Known rows, with every way that one mark hangs from another:
[q901 [q946 q366 q641]]: [  8.8 -21.8  26.8 -11.2  -2.0  -7.8   6.4 -19.2 -10.0 -25.7  -4.6 -16.9
 -19.7 -10.5  -7.5  20.7 -11.5  35.1 -17.3  14.5 -31.1  16.6  -6.7  -1.3
   3.1]
[q366 [q946 q513]]: [ 15.8 -14.8  27.3   1.0  22.8 -10.8  -7.0  -5.8  -5.4  -6.3 -21.8  -7.7
 -19.8 -11.2 -17.2  20.7  -4.6  32.8  -6.4  19.0 -23.8   0.2   0.3  -0.6
   1.9]
[q901 [q946 q513]]: [ 16.3 -16.8  21.7  -2.5  24.1 -10.7  -6.6  -4.3  -5.7  -7.1 -21.1  -6.8
 -19.7 -13.5 -21.6  20.5  -6.0  27.4  -6.9  17.2 -21.8   4.9   3.4  -0.4
   1.1]
[q465 q980]: [ 11.3   6.4   9.2   8.8  12.6 -30.9 -11.4   8.1  -7.9  -3.9  -7.8  -7.7
 -12.9 -18.4 -27.6  48.5   7.1  61.6 -12.1  20.1 -15.4  -7.8  15.0  -8.5
   6.0]
[q465 [q980 [q513 [q59 q641]]]]: [ -4.2   8.2   6.5  15.0   3.8 -20.7 -20.1  26.7   2.8   6.4  -5.6  -5.2
 -20.8  -7.0 -37.4  32.0   4.9  66.5 -27.3  25.4   0.5 -21.6  28.5 -21.3
  -8.5]
[q641 [q980 [q513 [q59 q198 q319]]]]: [  3.4  -1.4  16.7  14.7  -1.2 -27.4 -17.8  10.4  20.1  27.5 -18.2  -5.0
 -17.9   4.6 -38.9   3.5 -18.5  43.2  -9.1  19.9   0.7   6.7  33.9 -14.0
   1.0]
[q366 [q946 [q513 [q59 q641]]]]: [  5.7 -10.8  22.1   4.8  22.4  -5.6 -19.7  12.5  -2.9   0.9 -18.3   2.0
 -23.6  -5.9 -27.1  12.2 -11.3  41.6 -16.9  19.9  -8.8  -4.0   3.2  -8.9
  -5.6]
[q59 q319 [q641 q946]]: [ 13.7  11.2   7.7   7.4  11.2 -32.8 -25.6  27.1 -10.4   8.5 -19.1  -2.5
 -10.2 -17.8 -12.5  30.8   5.7  43.0 -19.7  24.3  -0.5  26.7   5.2 -25.3
  -9.8]
[q641 [q946 q366 q513] q980]: [ 20.0  -9.5  19.6   4.5   2.5 -13.3  -8.9   1.4  -2.6 -19.6 -19.8 -19.2
 -24.1 -21.6  -2.5  18.9 -13.1  34.5 -13.1  23.2 -17.2  29.6   8.8  -4.5
 -13.6]
[q59 q641]: [  2.7   9.5  12.6   7.3  14.2 -29.8 -20.9   8.3 -10.8   4.6 -11.6  -2.1
 -14.7 -17.4 -19.5  45.5   7.7  59.0 -19.1  22.5 -11.0   4.6   1.8 -15.4
   7.0]
[q366 [q946 q513 [q641 q980]]]: [ 18.7 -30.4  31.2   5.8  11.4 -10.7   1.5 -21.5   2.6 -15.2 -16.9 -15.0
 -18.3 -18.8 -16.2  10.7  -8.5  39.1 -15.8  28.3 -24.6  31.4  -0.9  16.4
  -4.6]
[q319 [q59 q198 [q641 q946 q980]]]: [ 18.4   6.5   6.6  17.0  -2.5 -45.3 -29.2  16.8   5.8  23.0 -11.1  -5.9
 -15.9 -28.8 -17.7  11.5  -3.7  44.3 -20.7  15.4   1.8  36.1  23.0 -20.7
  -6.3]
[q946 [q641 [q980 q513]]]: [  2.9 -11.1  20.7   9.9  -0.3 -20.6  -0.1 -14.1   7.3  -6.3  -8.6 -19.3
 -15.6 -11.8 -19.9  25.8   1.5  56.2 -21.6  32.9 -22.3  21.4  14.9   5.5
  -2.1]
[q59 [q198 q312] q319 q641]: [  9.0   0.7   8.2  13.2  -6.4 -50.7 -25.5  11.5  12.9  35.9 -25.6  -1.9
 -22.1 -18.1 -22.9  14.6  -1.9  37.7  -4.9  18.3   1.4   7.5   9.7 -21.3
  16.4]
[q901 [q946 q366 [q641 q980]]]: [ 12.2 -23.5  26.9  -3.5  -4.0 -12.5   7.6 -25.0  -4.8 -31.5  -8.1 -23.1
 -18.0 -18.4  -6.9  18.1 -11.3  41.4 -22.1  16.3 -26.6  33.5  -1.1   2.9
  -0.7]
[q641 [q946 q366] [q980 [q513 q59]]]: [  4.9   1.8  15.7   5.9  -2.5  -8.8  -9.4  12.6   4.0 -16.8  -8.6 -23.5
 -25.9  -3.6  -8.9  13.6 -15.3  47.4 -18.9  20.0 -17.6  10.3  27.8 -18.2
 -15.5]
[q59 [q641 q946]]: [ 10.2  10.7   9.8   7.1  14.4 -30.1 -21.7  16.6 -13.5  -0.3  -9.8  -8.4
 -15.4 -22.3  -8.4  38.8   8.1  53.4 -20.6  23.8 -12.6  18.3   4.1 -18.6
  -3.7]
[q513 [q59 q319 q641] q980]: [  5.5  10.5   9.6  10.2  26.9 -22.1 -26.9  29.4  -2.2   8.5 -25.7   5.6
  -9.2  -7.3 -35.2  23.8 -10.3  51.6 -15.0  17.1   9.2   0.4   7.9 -19.7
  -2.2]
[q366 [q946 [q641 [q980 [q513 q59]]]]]: [  3.2 -20.9  26.6   6.9   6.5  -5.8   2.1  -9.9  10.0 -11.8  -6.1 -19.1
 -20.4  -0.1 -23.1   5.1 -10.7  52.2 -22.6  25.6 -25.0  12.4  18.0   3.4
  -6.5]
[q980 q513]: [  1.0   4.5  16.2   4.9  11.0 -21.8  -8.6   3.1  -0.7   2.9 -13.0 -12.4
 -16.5  -4.8 -20.8  35.4   5.1  50.3 -13.4  23.4 -22.3  -8.9  17.3 -12.3
   5.7]
[q946 q366 q513]: [  8.1  -8.9  24.8  -2.9   4.8  -7.1  -8.9  -4.4  -4.9  -9.7 -18.0  -8.1
 -25.4  -8.9 -15.4  28.4 -12.1  33.7  -6.3  19.1 -20.4  -0.2   0.3  -5.5
   2.4]
[q513 [q59 q198 q319 q641] q980]: [  9.0   8.4  13.2  13.5  16.1 -30.5 -27.9  21.7   5.6  27.4 -22.3   8.4
 -11.2  -5.3 -39.4  10.6 -17.9  45.1  -9.7  13.8  12.6   3.4  12.6 -16.7
   6.0]
[q946 q513]: [ 11.1  -6.1  20.9   0.8  20.0 -15.1 -13.4   1.3  -3.3   2.1 -18.9  -1.8
 -19.6 -11.8 -24.3  31.7  -5.9  38.7  -3.4  23.6 -19.1  -0.5   4.2   0.1
   4.6]
[q513 [q59 [q641 q946]] q980]: [ 11.8  12.0   8.5   9.3  30.6 -21.0 -23.3  29.2  -8.9  -5.1 -13.6  -4.3
 -13.5 -15.5 -20.5  27.1  -6.3  55.1 -17.0  19.6  -4.8   6.4   9.4 -17.0
  -7.6]

Rows:
[ 12.5  -3.3  18.1   3.8  -1.0 -12.8 -18.5  12.4 -10.5  -9.3 -16.2 -10.6
 -26.8 -20.4  -2.6  22.6  -6.0  33.7 -19.4  24.3  -9.5  19.1  -0.1 -16.0
 -14.6] | [q59 [q641 [q946 q366 q513]]]
[  7.6 -23.4  29.3  -5.8  -3.9  -2.5  -1.2 -15.6  -2.5 -12.5 -10.6  -8.7
 -25.5  -7.8 -16.5  21.2 -16.1  32.4  -9.9  26.8 -25.7  12.9  -6.1   7.0
  -1.0] | [q946 q366 q513 q641]
[  5.4   3.9  14.9  23.0 -10.6 -40.5 -21.6   5.9  15.1  30.3 -21.9  -7.0
 -13.4 -13.3 -27.0  12.5   2.8  46.5 -24.8  26.0  10.3  25.4  25.4 -19.6
  -1.7] | [q59 q198 q319 [q641 [q980 q513]]]
[ -0.1   8.6   9.8   9.2  10.9 -15.9 -23.0  30.0  -1.2   5.5  -7.3  -7.5
 -22.7  -4.0 -19.6  21.0  -0.7  53.0 -24.0  26.9  -9.3  -0.9  22.8 -24.5
 -13.8] | [q980 [q513 [q59 [q641 q946]]]]
[  4.4 -22.2  23.9  -4.0  17.0   0.6 -10.0  -0.1   3.8   1.4  -7.5   2.4
 -24.2   0.5 -36.4  17.1 -22.9  42.5  -4.8  29.7 -20.8   1.6   1.9  12.6
  -0.4] | [q946 [q513 q59] q641]
[  4.3  10.3   3.3  15.5   4.3 -21.5 -20.8  36.5  -0.5   1.7  -3.6 -10.2
 -20.7 -11.3 -27.1  25.1   3.9  61.0 -28.6  27.1  -1.6  -6.8  31.5 -25.2
 -20.2] | [q465 [q980 [q513 [q59 [q641 q946]]]]]
[  1.5 -13.2  24.6   4.8 -16.2 -12.1   4.4 -18.7   5.8 -17.1  -7.1 -25.3
 -21.5  -9.2 -10.1  20.7  -6.1  50.8 -23.8  28.1 -23.8  20.7  12.1  -0.8
  -3.7] | [q946 q366 [q641 [q980 q513]]]
[ 10.6 -15.1  26.9  -1.9  28.2  -0.7 -11.8   5.1  -1.3  -4.0 -17.8  -2.6
 -24.6   1.1 -28.2  13.4 -18.0  36.2  -4.3  16.2 -21.2 -11.1   7.3  -2.1
  -1.1] | [q366 [q946 [q513 q59]]]
[  7.3   9.7   7.6  13.2   8.4 -37.0 -27.4  13.8   0.7   8.6 -18.0  -3.3
 -12.6 -25.8 -24.7  30.4   4.7  57.4 -23.1  17.3  -0.8  18.4  14.7 -18.7
  -3.3] | [q319 [q59 [q641 q980]]]
[ 11.9   3.9  12.6  12.5   9.1 -26.9  -8.5   7.2   0.9  -7.5 -13.5 -23.6
 -15.5 -16.9  -8.5  27.9   5.4  50.1 -19.7  27.7 -19.5  21.9  24.9 -11.3
 -10.6] | [q641 q946 [q980 q513]]
[  0.9  -7.4  19.0   8.5   0.9  -5.8 -20.1   8.9   2.4  -7.8 -18.6  -5.2
 -28.6 -11.7 -23.6  17.3 -19.4  49.0 -20.3  21.4  -0.4  10.2   8.4 -10.2
 -10.5] | [q946 q366 [q513 [q59 [q641 q980]]]]
[ -0.9  -5.5  12.4   8.4  -1.2 -30.3 -13.9   7.8  22.9  28.2 -12.0 -10.0
 -32.4   2.7 -31.0   6.0 -15.1  41.0   4.3  17.9 -20.1 -24.7  30.0 -14.0
  17.2] | [q980 [q513 [q59 [q198 q312]]]]
[  9.6   7.8   7.4  12.7  16.8 -24.6 -25.0  23.7  -4.2  -3.4  -9.1  -7.2
 -17.8 -18.9 -17.6  27.4  -4.8  63.3 -22.1  23.1  -4.3  23.8  16.0 -15.5
 -11.6] | [q513 [q59 [q641 q946 q980]]]
[ 17.7   1.1   5.8  13.5  -5.3 -50.5 -26.2  22.0   8.7  31.2 -22.3  -6.7
 -22.6 -23.1 -11.5   9.1  -2.4  29.6  -5.6  21.6  -0.9  22.1  12.4 -24.4
   4.7] | [q59 [q198 q312] q319 [q641 q946]]
[  2.1   5.8   8.8  10.8   5.9 -18.6 -15.8  29.7   8.4  10.7 -15.8  -3.5
 -16.7   3.6 -43.3  22.2  -5.2  49.8 -14.5  22.4   0.2 -18.8  33.5 -20.6
  -8.7] | [q465 [q980 [q513 [q59 q319]]]]
[ 19.8 -11.9  23.7   2.8  36.7  -5.1 -13.4  15.2   2.8  -1.7 -36.0   0.2
 -13.8  -0.8 -33.5  -1.3 -21.8  24.4  -3.2  14.4  -3.8  -2.3   7.4  -4.0
  -6.2] | [q366 [q946 [q513 [q59 q319] q980]]]
[ 12.9  -8.6  22.5   9.0  34.5  -6.2 -17.4  13.1  -2.0  -6.1 -26.8  -0.9
 -18.9 -11.1 -28.2   8.6 -13.3  40.6 -15.0  17.5  -4.2  -3.3   2.6  -6.6
  -6.5] | [q366 [q946 [q513 [q59 q641] q980]]]
[ 13.2  -3.1   9.7   5.0  -1.8 -47.7 -20.4   6.8  16.5  31.7 -17.0  -4.8
 -26.5 -15.9 -26.7  10.7 -10.8  32.3   8.1   8.8 -17.3  -8.1  19.7 -15.5
  21.1] | [q319 [q59 [q198 q312]]]
[ 10.3   4.1  10.0  10.6  10.2 -19.2 -17.9  27.6   8.3   3.9 -19.1 -13.0
 -15.6  -1.7 -23.2   9.6 -10.6  43.1 -15.2  25.8  -5.2  17.7  32.2 -18.4
 -19.0] | [q641 q946 [q980 [q513 [q59 q319]]]]
[  1.0   0.0  16.8   6.0   1.6 -22.4 -18.1  15.6  14.6  33.0 -13.8   1.1
 -18.8  12.7 -40.0   5.6 -19.2  37.6  -5.0  17.7  -3.6  -9.5  29.2 -17.4
   5.7] | [q980 [q513 [q59 q198 q319]]]
[  6.7   0.5  16.7   1.9   8.6 -26.3 -22.3  13.4   7.0  29.3 -12.6   7.6
 -17.5   6.3 -39.9  14.2 -21.9  41.7   1.2  12.7  -4.0  -2.5  17.7 -13.1
  12.2] | [q513 [q59 q198 q319]]
[ -0.1   4.5   9.5   9.7   8.9 -16.2 -11.5  20.1   4.6   1.9  -5.2  -8.9
 -19.6  -0.7 -38.9  31.1  -2.1  61.6 -15.4  21.9 -11.7 -26.9  31.6 -13.8
  -3.3] | [q465 [q980 [q513 q59]]]
[ 11.1  -0.4   5.2  19.1  -8.2 -55.0 -27.1   8.6  20.1  31.3 -21.5  -7.3
 -25.4 -30.2 -24.0   9.3  -3.2  44.7  -8.7  14.0  -1.3  14.1  21.7 -19.3
  11.8] | [q319 [q59 [q198 q312] [q641 q980]]]
[  4.9   0.5  11.4  14.0  -4.8 -26.6 -17.4  21.8  16.2  29.6 -10.4  -1.3
 -18.2   5.6 -47.6   9.4 -11.5  46.1  -9.4  18.9   3.7 -15.7  37.9 -18.9
   0.3] | [q465 [q980 [q513 [q59 q198 q319]]]]
[ 10.8 -25.5  27.9   0.9  -7.4  -6.5   0.7 -20.4   2.5 -17.7 -13.9 -15.5
 -24.2 -15.9 -13.7  17.9 -15.7  39.9 -15.2  27.6 -20.1  29.4  -1.8  13.0
  -5.2] | [q946 q366 q513 [q641 q980]]
[ 10.2   3.7  17.0   6.9  24.4 -24.7 -15.0   4.7   3.8  14.3 -11.4   0.2
 -16.1  -2.8 -36.7  19.4 -22.2  50.6   2.6  10.4 -12.7 -11.4  14.7  -3.5
  17.1] | [q513 [q59 q198] q980]
[ -1.6   1.6  15.7  10.4  12.8 -14.8 -12.1   8.6   8.1  -0.2 -12.8 -12.4
 -19.4  -0.5 -29.9  24.4  -7.5  60.3 -14.6  23.2 -14.9  -3.9  28.3  -8.6
  -1.6] | [q641 [q980 [q513 q59]]]
[ 10.8   2.6  17.2   8.3  -8.3 -19.6  -4.1   1.7  -0.4 -20.0 -13.1 -29.1
 -21.3 -14.8   1.4  22.6  -2.1  44.7 -21.7  22.7 -20.6  21.3  22.0 -16.7
 -12.9] | [q641 [q946 q366] [q980 q513]]
[ -2.0   5.2   9.6  18.8  -6.9 -29.2 -21.5  18.8  11.1  25.4  -0.1  -1.8
 -23.0  -5.1 -42.2  19.4  -2.9  62.3 -22.3  22.3   4.3 -17.3  33.4 -19.8
  -0.7] | [q465 [q980 [q513 [q59 q198 q641]]]]
[ -2.3 -12.0  20.2   7.3   4.7  -9.9  -4.3  -3.2  11.9  -3.2  -4.2 -13.8
 -19.4   0.1 -30.4  16.9 -12.3  59.4 -18.0  30.3 -19.8   9.8  20.5   4.7
  -3.6] | [q946 [q641 [q980 [q513 q59]]]]
[ 14.3 -17.2  25.9  -5.2  24.8   6.3  -3.3   3.4  -2.6 -24.0 -23.9  -8.6
 -23.4  -5.1 -24.0   2.8 -29.3  24.5  -6.1   7.9 -14.9  -8.2   3.6  -3.9
  -4.5] | [q901 [q946 q366 [q513 q59 q980]]]
[ 10.7   6.3  12.9   3.1  32.4 -18.0 -18.2  22.5  -1.0   3.8 -25.8   2.8
  -8.0  -0.8 -36.9  22.9 -17.4  44.9  -2.8  15.7  -2.9  -5.3  10.3 -13.0
   2.8] | [q513 [q59 q319] q980]
[  8.7   8.6   9.8  19.0   4.0 -30.6 -17.1  13.8  -1.1  -2.2 -14.0 -20.0
 -15.1 -23.7  -6.1  28.7  12.3  56.9 -30.9  31.6  -7.2  27.9  21.7 -18.4
 -16.0] | [q59 [q641 q946 [q980 q513]]]
[ 16.4 -13.5  25.3   2.4  40.2  -1.0  -9.2   5.8  -0.9 -11.0 -25.5  -4.1
 -18.1  -4.2 -28.9   8.3 -19.5  34.7  -3.1  14.5 -16.3 -10.2   6.3   1.6
  -0.8] | [q366 [q946 [q513 q59 q980]]]
[ 12.1  -3.0  12.1   8.5  18.5 -34.3 -15.3   6.7  15.2  18.0 -18.9  -5.1
 -24.4  -9.0 -31.8   9.8 -21.2  43.8  11.3  11.2 -15.3 -17.0  16.6  -5.9
  24.6] | [q513 [q59 [q198 q312]] q980]
[  6.7  -0.8  10.1  13.4  -3.5 -47.8 -20.9   3.2   9.1  26.9 -16.8  -6.0
 -27.1 -22.1 -18.5  23.4   1.5  46.8  -5.1  19.0 -11.7   1.2   8.0 -15.8
  22.5] | [q59 [q198 q312] q641]
[  2.9   0.4  12.6  13.3  -2.0 -24.2 -13.1  12.3  12.7  20.2  -0.4  -5.2
 -23.2   0.7 -43.2  18.7 -10.0  55.9 -10.9  18.4  -8.6 -22.9  36.7 -12.0
   5.5] | [q465 [q980 [q513 [q59 q198]]]]
[ 15.3 -19.1  27.1   4.8  10.8 -20.4   3.1 -23.1  -2.5 -17.5  -9.2 -18.3
 -12.6 -19.2 -12.2  22.7  -1.8  52.6 -19.8  22.4 -27.9  30.6   1.2   8.3
   2.8] | [q366 [q946 [q641 q980]]]
[  7.7 -13.5  25.7  -2.4  -5.5  -8.4 -18.5   9.3  10.4  19.8 -19.3   4.5
 -28.9   8.2 -34.0  -2.4 -37.3  20.2   2.4  13.3  -1.3  -1.1  12.4 -10.3
   2.5] | [q946 q366 [q513 [q59 q198 q319]]]
[  8.2 -23.2  27.5  -4.5  11.0   7.8  -2.4  -4.1   2.1 -17.2 -14.5  -5.6
 -25.1  -1.7 -28.3   7.7 -31.9  35.0  -6.7  23.5 -17.5   1.1  -2.0  10.0
  -4.1] | [q946 q366 [q513 q59 q980] q641]
[ -3.9   4.9  13.8  12.5  -3.4 -26.5 -27.0  22.9  13.6  37.1 -14.4   4.1
 -20.0   7.2 -38.9   7.0 -10.8  43.0 -17.2  20.9   8.8  -3.1  25.0 -25.1
   0.1] | [q980 [q513 [q59 q198 q319 q641]]]
[ 17.0  -7.9  22.0  -2.9   4.5  -9.3 -10.0   5.8  -8.4 -14.4 -15.3 -13.4
 -25.7 -13.7  -4.5  22.1 -13.0  28.2  -7.0  21.2 -21.0  13.6   3.0  -9.3
  -9.0] | [q641 [q946 q366 q513]]
[  6.9 -13.2  24.0   1.1  -9.1 -16.6   1.8 -20.7  -3.0 -20.7  -6.2 -18.9
 -18.3 -15.6 -10.2  30.6  -9.8  53.8 -18.4  23.2 -24.4  28.3  -0.5   3.3
   3.0] | [q946 q366 [q641 q980]]
[  1.8  -5.8  11.6   8.7  -4.9 -31.9 -17.9  17.5  26.2  37.0 -21.9  -5.6
 -28.0   6.4 -35.6  -2.9 -17.5  30.5   4.4  18.0  -7.7 -16.4  31.1 -19.9
  11.9] | [q980 [q513 [q59 [q198 q312] q319]]]
[ 12.6  -1.0  10.6   8.2 -18.9 -40.6 -18.2   7.8   3.4   9.9 -12.8 -17.6
 -33.0 -24.6   2.2  13.1  -8.2  34.8  -8.9  15.6 -13.7  15.1   7.9 -24.1
   7.8] | [q59 [q198 q312] [q641 [q946 q366]]]
